Every row comes from one small tree of marks. The marks that hang from a mark follow it in brackets, in alphabetical order. Every link used is in the known rows. Which tree was each row made from?
Known rows:
neru[timevig[guva[dutene]]]: [ 48.7   4.3   1.0  24.6 -10.9   7.1   4.6 -26.6   2.2 -18.7  -1.1 -11.3
   0.7  10.3  -1.7  -6.2  12.5 -59.2]
timevig[guva[dutene] neru]: [ 51.7  -7.7   6.4  20.3 -18.9   9.5  30.2  -4.4  -8.0 -20.9 -17.9 -26.9
  17.3  16.8  26.5  13.9  50.4 -41.9]
dutene[guva[rodu]]: [ 35.6 -10.8 -10.3  21.0 -20.1   7.3  21.6  60.3   7.3  15.4 -37.6  16.4
  -8.0  10.7  -5.7  -8.4   4.3  -4.8]
varu[timevig[guva[dutene pige rodu zozove]]]: [ 46.1   1.4  48.1  -1.9   7.5 -40.3 -29.3   6.1 -29.2  15.4  24.9  31.0
 -33.7   7.3  33.4  -0.9  22.6  30.4]
dutene[guva[pige rodu zozove]]: [ 31.4  -1.2   4.7 -16.3 -10.8 -25.9   6.8  52.2 -10.3  39.2 -39.1  34.1
 -47.3   1.0  22.9 -17.4   0.1  28.2]
neru[timevig[guva[pige zozove]]]: [ 53.5   5.2  11.1 -11.7  -0.2 -20.0   0.4 -24.7 -14.6  -3.2 -22.1 -13.8
 -43.2 -13.2  14.5 -26.0 -20.9 -37.9]
guva[dutene pige zozove]: [ 32.0   4.5  -7.9 -20.2 -42.9 -29.9  -7.7   0.9 -18.6  15.2 -10.7  23.2
 -26.0  -4.0  25.7  -0.7  17.8  23.8]
varu[timevig[guva neru]]: [ 73.8 -24.8  19.7  27.6  -8.9  13.9  26.7   6.2 -18.5 -45.5 -25.4 -41.4
   2.7   3.3  13.6   0.0   6.6 -47.7]
neru[timevig[guva[dutene rodu zozove]]]: [ 32.6  -4.2   8.4  16.4   5.8 -20.9 -10.3  -1.4  -7.8   4.8  36.7  19.9
 -24.9  20.3  -0.1  -8.9  19.5 -31.0]
zozove[guva[dutene rodu]]: [ 33.1 -22.9  -2.7  33.8 -37.7  -6.6 -14.0  30.1 -12.9   2.3  20.7  12.7
   3.8  11.0 -15.4  -7.8  31.1  -8.4]
rodu[guva[dutene pige zozove]]: [ 33.6  12.5 -13.6 -15.2 -39.6  -7.1  -9.6  30.1 -29.7  26.7  -2.1   6.7
 -18.6  -0.4  42.3  -7.0  24.3  41.8]
dutene[guva[pige zozove]]: [ 42.1  -5.1  -4.3 -27.0 -22.7 -27.6  20.1  29.4 -15.6  24.1 -55.0  10.9
 -43.3 -17.9  24.5 -15.5 -11.1   9.8]
guva[dutene rodu]: [ 27.0  -0.6 -13.1  26.3 -41.9   5.4  -5.0  29.1   5.8   6.8   5.5  26.3
   8.6  23.6  -2.6   6.4  33.3   9.8]
timevig[guva[dutene pige rodu zozove] neru]: [ 40.9   7.7  29.5  -5.5   2.3 -22.3   5.3   7.6 -18.6  15.6  -3.5  13.9
 -28.4  24.9  50.5   3.0  56.9  11.0]
neru[timevig[guva[dutene pige rodu zozove]]]: [ 35.2  18.2  23.9   0.2  10.5 -25.4 -21.8 -15.3  -7.6  17.4  13.8  29.7
 -43.1  20.5  23.4 -16.3  18.6  -5.9]
neru[timevig[guva[pige rodu]]]: [ 49.1  22.5  20.9  17.3   7.7  12.0  -9.3  -7.4  10.7   0.8 -27.9  -1.7
 -26.3  11.6   8.6 -25.0  -3.4 -28.2]
pige[guva[dutene]]: [ 47.1  -4.2 -26.8  30.2 -23.8  -6.8  15.9 -11.9 -12.7  17.4 -17.3  -0.1
   0.4   6.6 -21.3  19.4  14.7 -14.3]
zozove[guva[pige rodu]]: [ 42.4  -7.4   9.8  16.7 -30.7  -4.5 -15.7  28.4 -12.4   8.8 -21.8   2.7
 -18.6  -4.6  -2.7 -23.2   3.5   3.2]

Write each row's tree:
[ 58.5 -26.2   0.7   0.6 -13.5 -11.9  39.0  12.5 -24.7 -19.6 -16.5 -36.5
  -6.6  -7.9  17.6   0.9  16.3 -45.1]	timevig[guva[zozove] neru]
[ 20.9 -12.7 -15.2   8.0 -36.2 -24.8  -6.4  33.2 -10.7  15.2  28.3  37.1
 -11.9  16.2  -0.1   3.4  27.5  19.6]	guva[dutene rodu zozove]
[ 36.3  11.0   7.0   3.4 -14.5   3.2   9.5  46.6   7.2  27.7 -61.2  25.1
 -27.0  10.1  20.4 -15.7   5.9  18.5]	dutene[guva[pige rodu]]
[ 42.7 -18.0 -27.3  10.7 -20.5 -36.0  14.7  -6.6 -27.7  24.8   4.7  10.2
 -21.8  -1.6 -20.0  18.3   8.9  -3.8]	pige[guva[dutene zozove]]
[ 48.2   0.2  26.3  -5.8   2.1 -15.1  15.8  19.2 -19.0   6.4 -22.9  -5.1
 -30.5   9.0  39.0  -5.7  29.0  -2.3]	timevig[guva[pige rodu zozove] neru]
[ 69.8 -37.1  17.0   9.1  -5.6 -16.4  26.7  10.8 -35.1 -37.4  -4.7 -31.3
 -16.4  -5.0  14.8  -2.7   2.9 -38.0]	varu[timevig[guva[zozove] neru]]
[ 31.8 -12.5 -18.4  21.0  -8.5 -34.6   1.8  12.5 -21.0  36.6  19.7  32.0
 -26.5  16.0 -22.2  17.1  21.3  14.9]	pige[guva[dutene rodu zozove]]
[ 44.6   5.6 -18.5 -16.1 -41.2  -0.6   0.1  43.3 -29.9  17.8 -19.2 -14.1
 -22.4 -14.0  29.9 -15.2  -4.7  30.2]	rodu[guva[pige zozove]]
[ 47.0   0.1   5.1  34.9   3.2  15.7   2.8   6.0   9.6 -13.7  -4.5  -8.7
  -9.0  13.4 -14.8 -17.4  -4.7 -53.5]	neru[timevig[guva[rodu]]]
[ 58.3  -5.4  16.6 -17.4  -7.5 -16.2  27.1  -1.5 -23.5  -5.5 -37.4 -29.0
 -24.8 -10.0  40.7  -6.7  17.2 -21.0]	timevig[guva[pige zozove] neru]
[ 23.2   9.7   1.3 -10.3 -32.7 -28.4 -18.4  20.7 -11.6  29.6   6.6  46.0
 -30.1  15.0  24.7  -2.3  29.4  43.1]	guva[dutene pige rodu zozove]
[ 38.1  30.4  25.4  17.9   6.7   4.9 -20.2 -18.9   9.4   7.5  -8.4  18.7
 -23.9  28.1  21.3 -15.1  24.9 -15.9]	neru[timevig[guva[dutene pige rodu]]]
[ 33.5   0.3  14.2  18.5 -32.2 -11.2 -24.7  16.5 -12.3  17.0  -3.0  21.5
 -15.8   9.1   8.8 -15.5  30.7  15.7]	zozove[guva[dutene pige rodu]]
[ 35.6   0.8 -16.5  38.8 -12.5  -4.5   4.6   9.9  -4.4  29.6  -1.0  23.4
  -5.7  23.8 -23.7  19.7  25.7   4.2]	pige[guva[dutene rodu]]
